Known rows, with every step that occurs:
E -> N -> G -> S -> W: [-0.46 -1.69 -4.43 -1.19 -3.05 -0.93  5.48  3.76  1.58  1.40 -2.26 -2.35
 -0.41 -0.25  0.24  3.57  4.35 -2.14  0.88 -2.71  0.62 -2.47]
V -> G -> S -> W -> Y: [ 2.55  1.06 -4.58 -0.75 -3.24 -4.44  3.75  1.26  0.20  1.83 -1.18  1.50
 -0.55  0.52 -3.64  0.28  1.93 -3.92  4.60 -6.95  2.86 -0.73]
A -> N: [ 0.35  1.68  0.31  2.22 -2.40 -1.67 -0.51  1.07 -1.08  0.24 -0.32  1.12
  0.74 -1.31 -0.49  0.94  1.31 -1.86 -1.93 -1.40 -2.67 -0.64]
Y -> W: [ 2.18  0.56 -2.44  0.12  1.32 -2.05  1.44  1.24 -0.78 -1.42  0.08  0.86
  1.91  1.51 -2.71 -0.42 -1.36 -1.69  2.09 -3.13  0.48 -0.67]
Y -> W -> S -> E -> N -> G -> V: [ 0.58  0.31 -1.27 -1.40  2.13 -1.07  3.72  3.97  1.33 -3.40  1.26 -1.13
 -2.61  3.39 -2.94  1.59  0.18 -2.38  7.39 -3.74  3.63 -6.39]
S -> E -> N -> G -> V: [-2.02 -0.04 -0.53 -0.99  1.86 -1.44  3.48  4.44 -0.48 -0.34 -1.69 -2.12
 -2.63  0.66  0.42  2.43  1.65 -1.86  2.12 -0.73  1.26 -5.34]
V -> Z: [ 1.15  2.18 -1.97 -0.54  0.85 -1.61  0.66  2.54 -2.39 -0.52 -0.20  0.26
  0.56  1.43 -1.20 -1.79 -1.34 -1.21 -1.05 -2.35  1.19 -1.41]
W -> S -> E -> N -> G -> Y: [ 0.24 -0.90 -1.19 -0.60 -0.42  0.13  3.88  3.96  3.82 -1.01  1.59 -0.87
 -2.70  0.37 -1.37  2.41  2.19 -2.72  3.20 -3.11  1.96 -5.20]
Y -> W -> S: [ 3.65  0.68 -3.05  0.48  0.60 -1.24  0.92  1.02  0.61 -2.52  2.01  1.52
  1.29  1.89 -3.63 -0.50 -1.77 -2.28  4.95 -4.56  2.05 -1.66]
E -> N: [-1.16 -0.68 -1.42  0.67 -0.42 -1.48  2.01  1.75 -1.73  0.43 -1.85 -0.77
  1.17  0.18  0.69  2.14 -0.54 -1.27  0.19  0.95  1.00 -1.48]
Y -> W -> S -> E -> N -> G: [ 1.06 -2.26 -2.73  0.26  1.08  0.14  3.98  2.64  2.72 -3.36 -0.15 -0.08
 -1.18  1.82 -2.64  2.36 -0.31 -3.27  6.08 -3.30  3.04 -5.32]
E -> S: [ 0.47 -0.11 -3.64  0.75 -1.44 -1.27  0.78  1.37 -0.94  2.13 -0.43 -0.55
  1.32 -2.21 -0.54  0.35  1.75 -1.21  0.32 -3.11  0.80 -0.12]
N -> E -> S: [-2.08 -0.94 -4.31  1.59 -1.31 -0.73  0.14  2.49  0.41  3.88 -1.68 -0.56
  1.39 -4.51 -2.39 -0.72  2.71 -0.17 -0.45 -3.95  0.26 -0.34]
S -> E -> N: [-1.93 -1.65 -2.34  1.22  1.52 -1.13  1.89  2.09 -0.69 -0.65 -1.90  0.73
  0.34  0.27  0.60  2.25 -0.26 -2.31  0.74  1.24  2.63 -3.02]
A -> N -> E -> S: [-2.90  0.09 -1.71  3.03 -4.21 -0.65 -1.02  2.10  0.50  3.39 -0.88  0.27
  1.25 -5.00 -2.47 -0.15  4.45 -0.68 -2.01 -3.79 -2.02 -0.14]
A -> N -> G: [ 0.15  0.76  1.10  1.79 -2.98 -0.85  1.57  1.84  0.47  0.67 -1.49 -0.42
 -0.63 -2.28 -0.28  2.05  2.67 -2.07 -2.02 -2.90 -5.08 -1.99]
A -> N -> E -> S -> W -> Y: [-2.77 -0.13 -4.18  2.36 -6.17 -3.69 -1.63  0.75  1.97  1.73  1.48  1.65
  0.10 -5.53 -4.19  0.19  4.15 -0.51  2.95 -7.37 -0.52 -2.47]
A -> N -> G -> Y -> W: [ 1.85  2.14  1.22 -0.67 -2.97 -1.31  2.93  3.15  2.02 -1.17  2.11 -0.30
 -0.66  0.83 -3.28  0.72  3.21 -1.57  0.05 -6.10 -4.50 -1.58]
G -> S: [ 1.50 -0.20 -3.21  0.15 -0.64 -1.24  1.49  2.69 -0.73  2.77 -0.53 -0.34
  1.28 -0.31 -0.95  0.44  2.34 -2.63 -1.90 -1.52  0.68  0.85]
Y -> W -> S -> G -> V: [ 2.81  3.29 -1.83 -0.44  2.73 -2.93 -1.08  1.82 -1.37 -1.41  3.83  1.13
 -1.26  2.49 -5.91  0.28 -3.74 -1.14  7.16 -5.00  1.75 -5.50]
E -> S -> G -> Y -> W: [ 1.69  1.38 -3.49 -0.81 -0.56 -1.94  0.46  2.04  0.02  1.13  3.67  0.21
 -0.03  0.02 -5.14  0.09 -0.57 -0.43  3.29 -6.37  0.51 -2.95]
G -> Y: [ 1.33  1.91 -1.25 -1.02 -0.35 -1.96  1.05  2.77  0.02  0.99  1.92  0.11
  0.08 -0.19 -1.28 -0.23  0.93 -1.04 -0.95 -2.78 -0.84 -0.34]

Rows:
[ 3.69  0.28 -2.66 -1.44  1.31 -0.53  3.50  3.25  4.44 -2.74  3.28  0.90
 -2.03  1.57 -4.70  0.08  1.17 -3.03  4.95 -7.03  0.96 -4.51]
N -> G -> Y -> W -> S -> E
[-0.05 -2.38 -4.42 -0.74 -4.31 -3.39  4.14  2.76  1.65  0.90 -0.24 -2.04
 -1.44 -0.47 -1.47  3.35  3.54 -2.51  3.47 -4.19  1.55 -4.00]
E -> N -> G -> S -> W -> Y
[-0.93  0.35 -4.28  0.16 -0.40 -1.76 -0.12  3.24  1.40  3.11  2.38  0.33
  0.26 -2.05 -7.14 -0.60  0.64  0.67  2.53 -6.86  0.10 -2.63]
N -> E -> S -> G -> Y -> W
[ 3.08 -0.06 -4.15  0.87  2.63 -1.04  0.54  1.19  1.84 -3.80  1.96  2.83
  0.68  1.87 -3.92 -0.58 -1.61 -3.37  5.72 -4.06  3.60 -3.16]
Y -> W -> S -> E
[ 2.03  1.66 -1.48 -1.18  0.32 -1.13  6.13  2.72  2.28 -2.44  1.07  1.59
 -0.84  4.67 -4.58  0.25 -0.58 -4.03  7.34 -4.98  5.71 -2.72]
V -> G -> Y -> W -> S -> E -> N
[ 1.49  0.71 -0.48 -1.10 -1.11 -1.04  3.13  3.71  1.64  1.34  0.40 -1.68
 -1.46 -1.21 -1.14  1.10  2.42 -1.48 -0.97 -4.23 -2.86 -1.87]
N -> G -> Y
[-2.16  0.17 -3.60  0.92 -1.36 -1.56 -0.92  3.44  0.94  4.81  1.64 -0.05
 -0.67 -4.55 -4.82  0.01  1.56  0.64  0.16 -5.10 -0.86 -2.92]
N -> E -> S -> G -> Y
[ 2.20  1.83 -2.06 -0.56  1.30 -2.53  0.46  1.93 -0.23 -0.23  3.13  1.18
 -0.33  1.59 -5.13  0.18 -2.47 -0.54  2.67 -4.39 -0.89 -3.49]
S -> G -> Y -> W
[-1.62 -1.40 -6.59  1.17 -3.55 -3.90 -0.85  1.34  1.81  2.04  0.66  0.79
  0.09 -4.95 -4.11 -0.51  2.27 -0.30  4.36 -7.32  1.94 -2.65]
N -> E -> S -> W -> Y
[ 0.95 -1.35 -3.46  0.69  1.71 -0.67  2.28  1.79  1.12 -3.83  1.04  1.58
  0.61  2.74 -2.87  1.49 -1.71 -2.81  6.11 -1.94  5.36 -3.99]
Y -> W -> S -> E -> N
[ 2.46  1.62 -4.62 -1.26 -2.06 -2.24  5.11  2.14  0.52  2.06 -2.76  0.93
  0.63  0.74 -2.04  0.15  2.78 -3.80  1.86 -5.36  1.95  0.59]
V -> G -> S -> W
[ 2.14  0.75 -2.67  2.04  0.81 -1.60 -1.55  0.70 -0.32  0.30  1.37  1.63
 -0.81 -1.27 -3.31  1.77 -3.03 -1.88  3.46 -2.92 -0.03 -4.78]
W -> S -> G
[ 2.19  3.15 -0.15 -1.26 -1.12 -2.07  4.32  2.49 -0.11  2.03 -1.03  0.50
 -0.28  1.08 -2.04 -0.65  0.70 -2.43  0.85 -4.68  0.03  0.21]
V -> G -> Y
[-1.76  1.76 -0.30 -2.26  2.10 -1.25  3.57  5.24 -1.86 -1.26 -0.92 -2.35
 -3.17  2.99 -0.23  0.55  0.63 -1.52  1.12 -1.61  3.15 -6.13]
S -> E -> N -> G -> V -> Z
[-0.41 -1.37 -2.88  1.35  0.90 -0.44  1.17  1.92  1.09 -1.78  0.11  1.10
 -0.36  0.43 -0.60  1.98 -0.72 -3.31  3.73 -0.06  4.36 -3.97]
W -> S -> E -> N
[-2.23  0.55 -0.11  3.08 -2.48 -1.56 -1.07  2.08  0.26  2.17 -1.44  1.44
  1.07 -3.53 -2.40 -0.21  2.45 -0.93 -2.57 -2.03 -3.18 -0.43]
A -> N -> E
[-1.70 -2.61 -1.63  0.95  0.91 -0.57  3.86  2.98  1.11 -0.57 -3.35 -0.93
 -1.29 -0.83  0.72  3.45  1.22 -2.60  0.78 -0.17  0.79 -4.51]
S -> E -> N -> G
[-0.04 -0.09 -3.95  1.76 -0.72 -1.76 -0.95  1.01 -1.29  2.73 -0.17  0.03
 -0.08 -2.92 -2.16  1.59 -0.77 -0.90  1.40 -3.22 -0.16 -3.25]
E -> S -> G
[ 2.31  1.34 -2.25 -0.14 -1.22 -1.32  4.71  2.50 -0.97  3.88 -3.45  0.19
  0.57  0.76 -1.73  0.02  2.54 -3.97 -0.35 -3.53  1.55  1.81]
V -> G -> S
[ 3.10  5.03 -2.07 -1.72  3.27 -2.61 -0.93  2.65 -2.92 -2.78  4.52  0.92
 -1.89  4.99 -6.38 -1.86 -4.88 -0.68  6.45 -6.01  3.18 -6.00]
Y -> W -> S -> G -> V -> Z
[-1.30 -2.28 -3.59  0.70  0.57 -0.58  2.88  3.24 -0.09  1.33 -1.63 -0.10
  0.79  0.76  0.01  2.21  2.81 -3.10 -0.65  0.79  3.81 -1.41]
G -> S -> E -> N
[ 4.12  1.94 -2.44 -1.23 -0.23 -1.50  1.61  2.40  1.83 -1.90  4.79  0.87
  0.50  2.43 -4.37 -1.03 -0.43 -1.76  4.44 -6.12  1.70 -1.38]
G -> Y -> W -> S
[-0.55 -0.70 -2.45  0.33  0.05 -0.68  5.97  3.03 -0.49  2.38 -4.23  0.25
 -0.08  2.00 -0.95  1.59  2.62 -4.67  1.11 -0.98  4.69 -0.67]
V -> G -> S -> E -> N
[-0.17 -1.29 -1.36 -1.57  0.87 -0.80  5.37  3.91  2.37 -2.01  0.64 -1.10
 -1.26  2.35 -2.24  1.93  1.46 -1.88  2.86 -3.21  1.37 -4.26]
S -> E -> N -> G -> Y -> W
[ 0.21  5.11  2.15 -1.18 -1.70 -1.73  1.32  4.41 -2.40 -0.54  0.63 -1.67
 -2.58  1.44 -1.35 -0.66  2.14 -0.94 -1.74 -3.94 -2.71 -3.64]
A -> N -> G -> V -> Z
[-2.87  1.48 -3.21  0.90  0.34 -2.37 -2.04  3.42 -1.48  4.63  0.13 -0.87
 -1.40 -3.68 -4.38  0.00  0.71  0.91  1.74 -4.07 -0.01 -3.97]
N -> E -> S -> G -> V
[ 0.21 -0.76 -1.38  1.59 -2.07 -0.26  2.19  3.31  2.08  1.46 -1.28  0.24
 -1.29 -1.71 -0.91  2.25  6.09 -3.85 -2.71 -3.04 -2.22 -2.26]
A -> N -> G -> S -> E
